What can hang from each mark
Q229: Q130
Q130: Q229 Q892
Q892: Q83 Q130 Q232 Q928
Q541: Q928
Q928: Q541 Q892
Q232: Q892
Q83: Q541 Q892

Each row was made from one small tree. The marks that hang from a mark follow it in brackets, in the order of their numbers. Every link used is in the known rows. Write each row's tree.
Known rows
Q232{Q892{Q83 Q928}}: -.36, .00, -.01, -.26, .37, -.22, -.41, -.47, -.07, .25, .18, .09, -.15, .05, .16, .15, .00, .00, .14, -.25, .10, .03
Q541{Q928{Q892{Q130 Q232}}}: -.02, .21, .03, -.06, .08, .04, -.17, .14, .12, -.49, -.29, -.11, -.38, -.03, -.11, -.14, .20, .03, .06, .25, -.09, -.24
Q83{Q541{Q928{Q892{Q130}}}}: .20, .12, .11, .02, -.11, .29, .13, .35, -.24, -.27, -.28, .18, -.21, -.16, -.07, -.10, .25, .06, .13, .21, .07, -.12
Q130{Q892{Q83}}: -.06, -.09, -.04, .04, .35, -.14, .17, .11, -.11, .12, .11, -.14, .19, .23, -.26, .14, -.01, .14, -.04, .21, .03, .04
Q928{Q541 Q892{Q83 Q232}}: .44, -.20, .08, -.03, .25, -.15, -.47, -.06, .08, -.25, -.02, -.03, -.26, .13, -.23, .06, .07, .43, -.14, .09, -.20, -.16
Q130{Q229 Q892{Q232}}: .22, -.04, -.06, .11, .03, .03, .54, -.03, -.10, .01, .19, -.34, .11, .12, -.12, -.12, -.09, -.02, .05, .29, .13, .35
Q232{Q892{Q83 Q130{Q229}}}: -.26, .05, -.06, .06, .30, -.15, -.14, -.37, -.02, -.11, -.08, .13, .08, .14, .27, .07, .08, .06, -.12, .02, .39, .01
Q83{Q892{Q232}}: -.15, .00, .00, .19, -.22, -.04, -.15, -.27, .11, -.03, .15, -.44, -.19, -.12, .00, .10, -.02, -.15, .06, .14, -.22, .06
Q928{Q541 Q892}: .32, -.22, .28, -.07, .28, .17, -.01, -.03, -.20, -.16, .22, .14, -.40, -.13, -.02, .10, .41, .34, .13, .25, -.07, -.04
Q83{Q541}: .13, -.20, .06, .11, -.01, .18, .32, .16, -.29, .31, .06, .00, -.11, -.29, .02, -.23, .15, .19, .18, .20, .13, .21
Q541{Q928}: -.22, .22, .07, .02, .43, .17, .17, -.14, -.08, -.17, -.13, -.02, -.51, -.37, .24, -.08, .34, .19, .26, .20, .13, .01
Q83{Q892{Q130}}: -.38, .09, -.01, .22, -.25, .03, .03, -.03, .09, -.09, .07, -.08, .03, -.11, .12, .23, .11, -.22, -.02, .11, -.11, -.13
Q892{Q130}: -.32, -.07, -.09, .09, .10, .02, .15, .13, .11, .06, -.03, .06, -.04, -.16, .09, -.16, .20, .05, .03, .22, .04, -.08
Q892{Q928}: -.36, -.15, -.09, -.16, .06, -.04, .12, -.15, -.02, .30, .25, -.03, -.26, -.23, .12, -.08, .10, .12, .29, -.09, -.09, .12
Q229{Q130{Q892{Q928}}}: -.35, -.09, .21, -.25, .03, .08, .50, .02, -.22, .43, .24, -.20, .44, .19, -.04, -.12, .09, -.16, .08, -.18, .08, .24
Q83{Q541 Q892}: .07, -.05, .10, .25, -.38, .21, .19, .01, -.28, .14, .14, -.10, -.04, -.22, .05, .15, .07, -.12, .12, .09, -.05, .12
Q232{Q892}: -.28, -.04, .19, -.08, .47, .08, -.07, -.40, -.22, .20, .27, -.03, -.33, -.18, .20, .01, .31, -.08, .26, .19, .25, .20
Q541{Q928{Q892{Q83 Q130 Q232}}}: -.04, .23, -.08, -.03, .13, -.12, -.42, .09, .23, -.56, -.43, -.09, -.29, .15, -.20, -.05, .09, .20, -.11, .14, -.12, -.37
Q928{Q541 Q892{Q130}}: .23, -.13, .18, -.03, .15, .16, -.06, .18, -.01, -.28, .06, .30, -.18, -.07, -.03, .07, .34, .16, -.03, .23, -.08, -.20
Q541{Q928{Q892{Q130}}}: -.16, .20, .09, -.06, .16, .13, .01, .11, -.05, -.46, -.23, .04, -.40, -.10, -.02, -.02, .39, .10, .14, .28, .00, -.23
Q83{Q541{Q928} Q892{Q130 Q232}}: .14, .44, -.01, .28, -.47, .21, -.09, .19, .11, -.30, -.37, -.02, .00, -.18, .05, .05, -.19, -.46, -.09, .00, -.08, -.13
Q83{Q541 Q892{Q232}}: .20, -.05, .02, .25, -.49, .11, -.01, .00, -.09, .12, .04, -.30, -.01, -.18, -.08, -.01, -.16, -.22, .04, .07, -.14, .15
Q83{Q541 Q892{Q130 Q232}}: .13, .06, -.07, .30, -.62, .10, -.03, .21, .10, .02, -.13, -.14, .22, -.08, -.10, -.02, -.24, -.37, -.12, .05, -.14, -.02
Q232{Q892{Q928{Q541}}}: -.04, .06, .22, -.26, .45, .13, -.21, -.42, -.11, .25, .33, .35, -.28, -.24, .36, .18, .10, -.21, .24, -.20, .15, .16

Which tree is each row?
.15, -.16, -.27, -.06, -.21, -.24, -.27, .06, .13, .33, -.11, -.10, .06, .04, -.17, -.20, -.42, .16, -.03, -.32, -.17, .01 | Q892{Q83{Q541} Q232 Q928}
-.13, .17, .03, -.19, .39, -.10, -.52, -.25, .16, .05, .00, .55, .07, .05, .26, .26, -.10, -.17, -.11, -.36, .12, -.18 | Q232{Q892{Q83 Q130 Q928{Q541}}}
.29, -.06, -.18, -.07, -.14, -.16, .00, .29, .00, .35, .02, -.11, .37, .27, -.43, -.01, -.49, -.10, -.08, -.19, -.16, .10 | Q130{Q892{Q83{Q541} Q232 Q928}}
.05, .07, -.10, -.01, -.03, .11, .26, -.07, .15, -.09, .07, .47, .01, -.19, .40, .02, -.05, .01, -.01, -.24, .11, .01 | Q892{Q130{Q229} Q928{Q541}}
-.24, .02, -.11, .01, -.40, -.11, -.23, -.28, .20, .11, .23, -.33, -.18, -.11, .04, .15, -.19, -.30, .14, -.19, -.34, .04 | Q83{Q892{Q232 Q928}}
.44, -.20, .18, -.06, .17, .08, -.22, -.03, -.01, -.17, .15, -.06, -.38, -.07, -.16, -.05, .22, .24, .05, .23, -.20, -.02 | Q928{Q541 Q892{Q232}}
.36, -.11, -.01, .02, .12, -.14, -.51, .15, .26, -.36, -.18, .14, -.01, .20, -.23, .04, -.01, .27, -.31, .08, -.21, -.35 | Q928{Q541 Q892{Q83 Q130 Q232}}
-.24, -.08, .15, -.25, -.09, -.01, .31, .03, -.06, .40, .16, -.38, .44, .26, -.15, -.26, -.10, -.24, .00, -.20, .00, .24 | Q229{Q130{Q892{Q232 Q928}}}
.04, -.02, .25, -.25, .05, .11, .26, .03, -.03, .35, .17, -.09, .41, .17, -.02, -.14, -.11, -.24, -.08, -.28, .02, .22 | Q229{Q130{Q892{Q232 Q928{Q541}}}}
.04, .09, -.16, .14, -.82, .02, -.14, .18, .19, .13, -.03, -.02, .24, -.07, -.05, .04, -.42, -.51, -.04, -.27, -.29, -.04 | Q83{Q541 Q892{Q130 Q232 Q928}}
.39, -.09, -.05, .19, -.02, .01, .56, .15, -.37, .07, .03, -.06, .36, .21, -.13, .05, -.13, .22, -.12, .12, .27, .26 | Q130{Q229 Q892{Q83{Q541}}}
-.34, .12, -.12, -.12, .14, -.21, -.23, -.38, .06, .00, .01, .20, .09, .17, .28, .14, -.10, -.05, -.05, -.31, .26, -.01 | Q232{Q892{Q83 Q130{Q229} Q928}}
.51, -.08, -.13, .20, -.13, -.07, .38, .16, -.18, .04, -.06, -.26, .39, .29, -.28, -.08, -.32, .13, -.20, .11, .18, .27 | Q130{Q229 Q892{Q83{Q541} Q232}}
.01, .22, -.13, .17, .09, .03, -.05, .30, .04, -.17, -.52, .30, .09, -.07, .05, -.07, -.02, .18, -.18, -.02, .17, -.28 | Q892{Q83{Q541{Q928}} Q130}
.31, .03, -.11, -.10, .23, -.20, -.15, .07, .17, .15, .11, .07, .22, .22, -.25, .16, -.40, -.05, -.14, -.20, -.21, .00 | Q130{Q892{Q83 Q232 Q928{Q541}}}
.01, -.06, -.30, .06, -.36, -.13, .16, .14, .04, .04, -.20, .27, .33, .08, .10, -.07, -.29, .18, -.15, -.35, .13, -.04 | Q892{Q83{Q541} Q130{Q229} Q928}
-.34, .05, -.01, -.01, .43, -.15, -.37, -.21, .05, .04, -.07, .17, .04, .10, .12, .10, .09, -.02, -.08, .05, .25, -.13 | Q232{Q892{Q83 Q130}}
-.03, -.18, -.06, -.02, -.15, -.09, -.18, .19, .14, -.16, -.04, -.25, -.14, .10, -.31, -.22, .15, .08, .00, .30, -.19, -.12 | Q928{Q892{Q130 Q232}}
-.02, -.17, .23, -.02, .05, .05, .42, .21, -.36, .35, -.06, -.20, .65, .32, -.19, -.14, .03, .11, -.20, -.04, .26, .19 | Q229{Q130{Q892{Q83{Q541}}}}
.17, -.05, -.07, -.13, .11, .00, -.18, -.14, .25, .21, .17, .10, -.26, -.26, .11, -.13, -.16, .01, .10, -.19, -.20, .06 | Q892{Q232 Q928{Q541}}
-.06, -.20, -.01, .03, -.17, .02, .27, .04, -.12, -.30, .04, -.09, -.15, .10, -.04, -.08, .33, .26, .07, .28, .07, -.03 | Q928{Q892{Q130{Q229}}}
-.07, -.05, .32, -.26, .15, .16, .44, .03, -.20, .37, .22, .06, .42, .12, .07, -.02, .05, -.16, -.01, -.26, .10, .20 | Q229{Q130{Q892{Q928{Q541}}}}
-.02, .15, .11, -.13, .20, .14, -.03, -.36, .00, .00, .16, .52, -.03, -.13, .49, .15, -.01, -.28, .05, -.27, .28, .09 | Q232{Q892{Q130{Q229} Q928{Q541}}}
.30, .12, .06, -.01, -.18, .19, -.02, .36, -.09, -.29, -.34, .01, -.21, -.10, -.15, -.23, .08, -.01, .05, .19, -.03, -.11 | Q83{Q541{Q928{Q892{Q130 Q232}}}}
.25, .16, -.11, .13, .12, -.06, -.22, .05, .05, -.09, -.41, -.11, -.15, -.07, -.08, -.22, -.16, .26, -.09, .00, .05, -.06 | Q892{Q83{Q541{Q928}} Q232}
-.49, .11, -.10, .05, -.42, -.04, -.05, -.06, .18, .01, .14, .02, .06, -.09, .14, .27, -.06, -.36, .05, -.18, -.25, -.14 | Q83{Q892{Q130 Q928}}
-.22, -.07, -.24, .21, .08, -.19, .16, -.06, .11, -.20, -.19, .05, .13, .11, .14, -.07, .03, .37, -.19, .05, .22, -.11 | Q892{Q83 Q130{Q229}}
-.01, -.03, -.06, -.09, -.03, .04, .66, -.06, -.21, .13, .36, -.10, .11, .09, .02, .08, -.08, -.06, .19, -.01, .11, .33 | Q130{Q229 Q892{Q928}}
-.01, -.18, -.16, .00, -.06, -.30, -.44, .16, .23, -.25, -.19, -.23, .00, .32, -.40, -.10, .03, .28, -.19, .17, -.22, -.29 | Q928{Q892{Q83 Q130 Q232}}
-.18, .18, .00, .04, -.29, .08, -.13, -.09, .22, -.07, .13, .32, .02, -.19, .27, .39, -.09, -.36, -.02, -.29, -.24, -.17 | Q83{Q892{Q130 Q928{Q541}}}
